Each row was made from one path, in order. Every step used is in the known rows, and no mark comes twice. Write each row's path.
Known rows:
gefadel vukog dobaf: [ 17 -14   5  28 -11 -12  23  11 -12  17  15   7  33  34  -7  38  10  29
 -14   4  -4 -25  28 -19  11  20 -10  11  18  -6  18  28  20  24 -39]
kabim soleb lanar gesu: [ 19 -16  12 -14  -5   8   3  11 -36   8 -86  34  -7  13   3  52  -6 -32
  43  11  23   2  11 -46 -12 -31  -6 -16  19  -8  15   7  35   8 -11]
fidof gefadel mafu bafir dokuna: [ 22  33  17  -6 -43  40 -14  -2  15  -4 -14 -17  13 -17 -23   4 -22  15
  -2  -7  -4 -32   4  37 -34  -8  -9 -41  -5  -7  -8  -1   1  -2  14]
soleb kabim gefadel: [ -2   0   0   3  -2   1  -1   5 -31   1  -2 -15  25  46   2 -35  17 -50
   4 -29   9  -3   4 -28  23   4 -18  13  -6   4  14 -16   3  15 -23]
kabim soleb lanar: [  5 -16 -15  -9  -5  -6  20   2 -19  19 -60  31 -13   8   4  28   5 -36
  25   4  17  10   4 -31  -5 -38 -19  -7   3 -25  19  -8  34  13  -1]
bano gefadel tuporet dokuna bafir mafu: [-36  -6  20 -16  14 -35 -28  12  38 -11  28 -29  14 -39  21 -26 -77  43
  19  19   5 -13   4  47  -3  42   8  -3 -21  -8 -44  23  11  20  -8]
bafir dokuna tuporet gefadel kabim: [-12   9 -20   4 -11 -13  19 -29  44 -43  37 -31 -14 -24  -1  -9  20  22
 -24  -1   7  19  -3  19 -10  10  36  -3  -5   3 -32   2 -26 -21  11]
tuporet gefadel fidof: [-25   2 -28 -17  56  -1  19  -3  -4  27   6 -28 -37  10  13  12 -29  -2
 -30  26 -14  29 -36   3   9  17  -1  13  -1  29   6 -22  -3  10  22]
bano gefadel mafu: [-15 -18   4 -11  18  11 -10  -4   7  25  11  21 -12 -16   1  -9 -56   8
  -7  -6 -10   7  19  22  25  -8  -8 -18  13  -1   9   9  20  16  34]
fidof gefadel bano lanar gesu: [ 19   3  41  10 -38  79 -28  21 -21  12 -45  25 -11   2 -26  24  -4  25
  13 -10  24 -41  -2  24 -31   4 -18 -12   2 -17  -5  26 -10  -6 -10]
tuporet dokuna bafir mafu: [-26  13   5 -15   5 -15 -32  12   9  -1 -17 -45  18   6  14   9 -43  32
  25  20  13 -23  -1 -25 -10  33  19  -8 -26 -14 -18   9   9   7  -2]
tuporet dokuna bafir: [-17  12  -8   9   9 -13  -8  11   4   6 -26 -58  14   7   8  12 -12   5
  20  34  -5 -13  16 -30   4  11   6  -6 -16  -6 -28  16  -4   4 -13]
bafir dokuna tuporet: [  3   5  -3  12 -24  10   4 -21  34 -33  10 -23  -3   5  -8  -3  -8  16
  -3   3   6 -22  15  -9  -6  -5  22 -22  -2 -11 -41  13  -2 -10 -12]
bano gefadel kabim soleb lanar gesu: [ 22  -8  12 -27 -17  -4  13  21  -9  -5 -53  64   1 -18  10  30   8 -30
  25  -8  41  33  19  -5 -15 -10  -2  -3  28   8  22  11  25  11   0]
gesu lanar soleb: [ 11  -5 -12  -3  20  -2  -2   9 -22  -4  23  27  -2  19   0 -13  10   1
   0  14  14   7  -4 -46   5  -6 -32  18  24   5   7   6  -1 -11 -23]
vukog dobaf: [  2 -17  -7  19  -1  16  27  -9 -20   9  11   4  14  20   3  39  19 -10
 -10   4   8 -27  21 -30  20   8 -17   0  10  -4   9  21  29   6 -34]
dokuna bafir: [ -1  -7   7   7  -8  -3  -1   9   9   5  -9 -19  16  14   7  13   1   6
   1  22 -19  -2  -8 -23   6  13   3  -8 -18 -16 -11  17  13 -15 -34]
mafu bafir dokuna tuporet gefadel: [  1  29  -1  10  25   1  -6 -21  37 -27   0 -42  -3 -37  11 -16  20  15
   0  10 -21   8  -2  23  -6  -4  23 -17 -30  15 -36 -17 -21 -16  22]
bafir dokuna: [  0   9   2   1 -14  13  21  -3  11 -17  -9 -23   4  23 -10  -7 -15   3
 -19  10  21 -29  12 -25  -9   3   3 -23  -9 -10 -25  17  13   4 -20]
lanar soleb kabim: [  6 -21 -21  11  14  -2 -14  27 -32  -4  18  12 -19  40   2  -6  10 -35
   7   0   2   5  11 -39   7   9 -20  24  21   2   5   7   5  -3 -14]
dobaf vukog: [ -7 -17   3  32  -5  -2  14  -9 -27  10   6  -1   7  39  -4  14  -2   6
 -31 -23  15  -9  -1 -17  -6  -9 -17  10 -10  -2  -4 -11  12  12  -9]
soleb kabim: [ -6 -13  -9  -1  11   3 -12  14 -22   9 -26  -3   3  37  -5 -11   9 -35
  -3  -4   4   5  12 -25   5   6 -25   1   2  -9   3   1   1  12  -9]
bano lanar soleb: [  3 -23  19  22  32  21  16   7 -17   2  12  22 -30  -5   7   9   7   3
  -4   6  -7  -9  -2 -21  11 -16 -21  10  -3 -11 -14  12  -4  -3 -18]
bafir dokuna tuporet gefadel: [-15   6 -18  16   8   2   1 -30  38 -28  19 -45 -17 -12   2 -20 -13  19
  -4   7   1  -1   5   9   9   2  25 -12 -16   2 -41  -2 -10 -15  14]
gesu lanar soleb kabim gefadel: [ 15  -1 -19   5  10  -7 -15  18 -43  -6  25  14  29  52  -2 -55  27 -36
  15 -17  21   9   6 -52  23   8 -38  39  28  13  22 -15  -9  -4 -27]
kabim gefadel: [ -1   7  15  -1  -4   6  23 -15 -17  -5  20 -15  17  25  10 -17   8 -30
  -6 -25   8 -13 -12 -26  21 -12  -3   5 -13   9  10 -11  10   9 -32]
bafir mafu gefadel: [-23   4  18 -32  -3   9 -22  -7  13   9 -10  13   6 -20   5 -41 -42 -11
 -13 -16  11 -12 -18  25   6  13  13  -7 -37   5   7  -9  -1   3  -5]
bafir mafu gefadel kabim soleb: [-10   9   4 -50 -23 -30   5  -5  21  -1   2  65   5 -26  -3 -31 -11 -22
  -8 -21  26   1 -21  32 -12   8  13   1 -22  -2  34 -15   1  -4  17]
gesu lanar soleb kabim gefadel mafu: [  9 -20 -21  -1  10  -9 -32  14 -47  13  26  21  18  42 -14 -38  -8 -15
  15 -10  -1   9  12 -41  28  -4 -30  23  49   2  35 -13  -3  -5  12]
dokuna tuporet gefadel bano lanar gesu: [ -9 -21  25  21  31  37 -36  -5  -1  10 -31   8 -39 -25  -4  21  -2  49
  18  10 -16  -3   0  26   3  -3  24  -1  -1  -4 -21  10 -27 -23  34]
tuporet dokuna bafir mafu gefadel: [-35  19   5 -17   0 -10 -42  10  26  12 -28 -44  27 -27  10 -37 -53   9
  21  19   5 -19   0  17   6  39  29  -5 -44   2 -22  -1 -15   0  -2]
fidof gefadel kabim: [ 11  18   0 -13 -59  18  16  -5   5 -22  25   8   4  -3 -10   8  37 -19
 -17 -32  24   3 -18  22 -29   4 -19   3  -5  -3   9   6 -14  -3 -31]
dokuna tuporet gefadel vukog dobaf: [  1 -16 -14  44  10 -22   2 -16  17   3  45 -18  10   0   3  27  11  45
   4   2 -24   0  21  19  29  20  13  21   7   6   1   7  -3   6  -6]
tuporet gefadel: [-23  -2 -10  -3  38   2   7 -15  -4   7   6 -24 -22  -3  12  -9  -6 -12
 -11   5  -4  15 -15  -5  19  -1  -8   3 -25   8   0  -9   1   2   7]
kabim gefadel vukog dobaf: [ 19  -1  15  33 -24 -14  33   3 -19   9  40  -6  56  43  -2  15  17  15
 -10 -21   3 -31  19 -21  30  15  -2  24  11   8  29   8  23  27 -51]
mafu gefadel bano lanar gesu: [ -2 -11  45   3   5  53 -27  20 -12  36 -70  34  -6 -25 -17 -11 -15   7
  -4  13  -2 -25   7  27  -2   0  13 -11  -9   4  -9  22 -27  -8   3]
gesu lanar soleb kabim gefadel vukog: [ 28   3  -6  15   1 -32 -20  40 -36   1  31  17  48  66 -13 -55  18   0
   8 -15  10  13  10 -39  14  17 -32  50  34  12  33 -12 -16  15 -29]
dokuna tuporet gefadel vukog: [ -8  -4  -4  17  18 -34 -15 -13  26  -2  26 -23 -10  -3   4  -5  -6  40
   3  -3 -31  26  -3  27  16  -1  20  14  -8   8  -7  -9 -21   7  11]
bano gefadel kabim soleb lanar: [  7  -8 -13 -24 -17 -15  32  13   9   7 -29  60  -5 -23  12   4  18 -32
   8 -15  34  43  14   9  -8 -17 -14   5  11 -10  26  -2  22  17  11]

Which path is each row?
[-13  11   3  13 -39 -12 -13   2  17 -15  22 -60  17 -22  -7  -1 -22   9
  26  20  -6 -27  -3  41 -19  14 -17  -3 -13 -16 -51  25 -13   7 -47] | fidof gefadel tuporet dokuna bafir
[  5  30  -4  -3   3 -16  12 -20  43 -42  18 -25   2 -49   9  -6  54  19
 -21   2 -15  28 -12  33 -25   3  34  -7 -18  17 -28 -12 -35 -22  19] | mafu bafir dokuna tuporet gefadel kabim
[ 11 -12 -29   1  24  -4 -26  29 -38   2   2  27   5  40  -7 -29  20 -21
   8   9  15  18  14 -49   5   9 -47  25  33   0  12   0  -9  -7 -12] | gesu lanar soleb kabim
[  6 -15 -10 -12  -4 -23  -2 -14  -2 -16 -39  27 -24 -30  11  49  32 -12
  40   0   7  46  -5  -2 -12 -23  27   2  21   6   7  -8  -4 -18  20] | dokuna tuporet gefadel kabim soleb lanar gesu
[  5   0  20 -17  25   3 -13  -3 -13  23 -24  12   1 -19   2  28  -2   2
  -6   8 -43   3  -5   3  -5 -28  -2 -26   3  -1  17  -5   6   4  28] | gefadel mafu bafir
[ 10  -8 -11  14   2  -5  -2  18 -38 -12  43   0   5  52   8 -30  17 -50
  11 -26  12  -5   3 -42  25   5 -12  38  15  14  17 -10   6  -1 -25] | lanar soleb kabim gefadel
[  8   7  -7 -23  -1 -24  32   5  21  -6  19  64  -3 -13   5 -17  10 -26
  -1 -20  29  19  10  16   1  -5 -17   4   5   2  26   1  17  10  16] | bano gefadel kabim soleb
[  3  27  -8  10   7  13 -20  -4  36 -10   0 -20 -14 -27   0 -12  16  41
  -6  14 -15  -4  -2  32 -23   6  40  -7 -11   3 -22  -7 -16 -26  45] | mafu bafir dokuna tuporet gefadel bano
[ -3 -39   9  25  23  11 -12  15 -42  22  15  15 -12  18  -7 -14 -12 -11
  12 -14 -22 -10  10 -14  34 -15 -19  16  21 -14  11  -7  -7   4  18] | bano lanar soleb kabim gefadel mafu
[-23 -13 -20  11  11  -1 -14 -37  35  -9  20 -39 -29 -19  -9  -1 -49  41
   0  12 -22  -4  11  24  13  -9  34 -29   6 -11 -28   2  -6 -15  51] | bafir dokuna tuporet gefadel mafu
[ -1  -5  19  -1 -43   7   8 -14   5 -18  41  -3  -4 -17 -12  -7 -11 -11
  -4 -15   0 -20 -21  51 -19  -8 -33  -4  -6 -12 -26  15   2   8 -50] | fidof gefadel tuporet
[-20   1 -12 -13  17 -18  26 -12   0  -9  22  -8 -17 -14  11   2  30 -10
 -31  -4   0  34 -23   2  -1   5   3  10 -12  11   8  -5 -17  -5   6] | tuporet gefadel kabim
[ 32 -19 -10  48 -17 -23   8  35 -39   2  64   8  43  70  -1   1  25  -7
   9 -21   4 -24  32 -37  31  33 -14  57  40  12  36   8  17  17 -47] | lanar soleb kabim gefadel vukog dobaf
[ 13  34 -14  -8   5 -37  21 -20  45 -36  12  12  -4 -43   2  -7  47   4
   5   2  -5  20  -6  30 -24 -10  23  -8 -13   7  -8 -22 -17 -22  43] | mafu bafir dokuna tuporet gefadel kabim soleb
[ 13 -10 -18  13 -18   7 -15  36 -39   3  42  22  -8  60  -3 -26  15 -26
   5 -21  15 -16   3 -35   7  15   5  46  34   2  31  -1  10 -11  -2] | lanar soleb kabim gefadel bano
[ 23 -13  10 -28 -28 -10  18  12 -29  -8 -68  51  -2   3   2  62  29 -30
  24   4  29  22   3 -38 -30 -22   5  -7  30  -5  26  13  19   0 -12] | gefadel kabim soleb lanar gesu
[  8   1  -9 -22 -14 -32  37  -3  -2  -9   6  51  -7   8  -3  17  32 -28
  -4  -7  17   4  -7 -18 -14 -14 -10   0   9 -12  27   2  13   1   4] | gefadel kabim soleb
[ -9  15   2  -6  34   3  -5  -9  11  10 -18 -34  -7 -30   0  -2 -25  24
 -15  22 -28  -1   0  19  -5  -8  12 -32 -13   8  -9  -9   1  -3  51] | tuporet gefadel mafu bafir dokuna
[  0  -2   2  -7 -41  33 -17 -11  -6  11   9   0 -10  -2 -21  15 -36   0
   4 -17  -4 -17  -4  25  -5 -17 -21 -22   8 -17  11   4   9   2   8] | fidof gefadel mafu
[-23  -2 -32  -7  44  -7   2 -20  18   9  25 -28 -44  -7  13  14 -22  14
 -12  19 -31  36 -31  19  13   8  19  15   2  27 -10 -26 -16  -4  28] | dokuna tuporet gefadel fidof
[ 11  12  18  -9   2   9  -2   0   8   4 -25  -9  10 -14 -10  15 -19  20
 -17  17 -23 -20  10   0 -20 -14  10 -41   2  -6  -8   5  10   2  25] | gefadel mafu bafir dokuna
[ 19  26  15   6  -7   8  -3 -12  34 -32 -10 -18  14 -21   1  -2  25  12
   1   4 -16 -12   9   7 -20 -12  21 -25 -15   3 -35  -1 -11 -10  -5] | mafu bafir dokuna tuporet
[-30 -20 -13  -7  40  -4  -7 -22 -10  26   7 -16 -34 -11   1  10 -40   9
  -9  11 -26  13  -7   8  24 -14   2 -14   1  -2  11  -5   8   0  45] | tuporet gefadel mafu
[ -4  13  -4 -16  10   3  33  -3 -16  13  21 -17   3  37   8   2 -17 -20
 -25  -2  -3   0 -32 -18  13   3   4  17   8  28  15 -23   9  17 -16] | kabim gefadel fidof
[-16   5  16 -32 -40 -18 -17   8  37  -5   6   9  34 -30   6 -24  -6  12
 -20   1  -5  13 -32  35 -11  47  38   1 -35  -2   4   4 -15 -24 -20] | dokuna bafir mafu gefadel kabim
[ 18  33  20  -5   6  14  15   7  11 -16 -28 -17  22  -3   0  -4  16  -1
 -17  13   1 -19   5 -11 -25  -2   1 -27 -20   5 -21   2   3   3 -13] | mafu bafir dokuna
[ -1  34 -18  -6  41  -3   6  -9  38  -6   4 -46 -17 -25  11   1  -7  27
 -20  33 -31  22 -23  32 -16  14  30  -5 -10  33 -30 -30 -23  -7  34] | mafu bafir dokuna tuporet gefadel fidof
[-11  -9 -30 -17   5 -29  35  -6  -8  10 -35  23 -24 -21  12  21  31 -29
   5   2  16  49 -16  -7  -9 -21  -5  10  -2 -12  28 -17   8   2  23] | tuporet gefadel kabim soleb lanar
[ 28   7   5  33 -59  19   8  11  -4   8  31   0  36  27 -19  28   8  25
  -3 -19  13 -37  23  19  -5  25 -29  13   7  -8  19  18  14  20 -50] | fidof gefadel vukog dobaf
[  8  11  30 -13  10  -1   0 -13 -19  15   3  -1  23 -11   7   4   3 -12
  -1 -16 -37  -3 -12   0  13 -31   6 -12  -2  13  26 -22   6   7  14] | kabim gefadel mafu bafir
[ 16  21  18 -12 -23  32 -26  -2  -5  14  -9   4   5 -27 -11  18  -3  -3
   9 -16 -25  -8  -9  39 -22 -23 -21 -25  -4  -1  17 -12   0   2  18] | fidof gefadel mafu bafir
[-21  -6 -16   9  30  -6  -9 -32  17  -9  24 -26 -30 -19  14  -8   4   2
   8  -3 -19  21 -11  13  25 -11  13   3 -16   7 -17 -14 -12 -12  14] | dokuna tuporet gefadel
[ -1  -2 -39   0 -26 -26  28 -22  36 -25 -19   1 -22 -30   1  11  26   2
  13   3  22  32   5  10 -18 -18  26  -4   5 -19 -13 -12  -3 -14  29] | bafir dokuna tuporet gefadel kabim soleb lanar
[-17 -10  18   7   2  41  -9   9   7  46 -47  29 -12 -33 -17 -37  -3   4
 -21   8  -8 -16   0  41   6 -10   1  -3 -23 -17  -6   6 -29  -2  13] | mafu gefadel bano lanar
[  7 -18  43   6   7  48 -15  21 -28  21 -60  33 -17   5 -13  34  -6  31
   0  14   4 -31   5 -15 -17  -2   1 -13   9 -15  -7  31  -3  -4   1] | gefadel bano lanar gesu
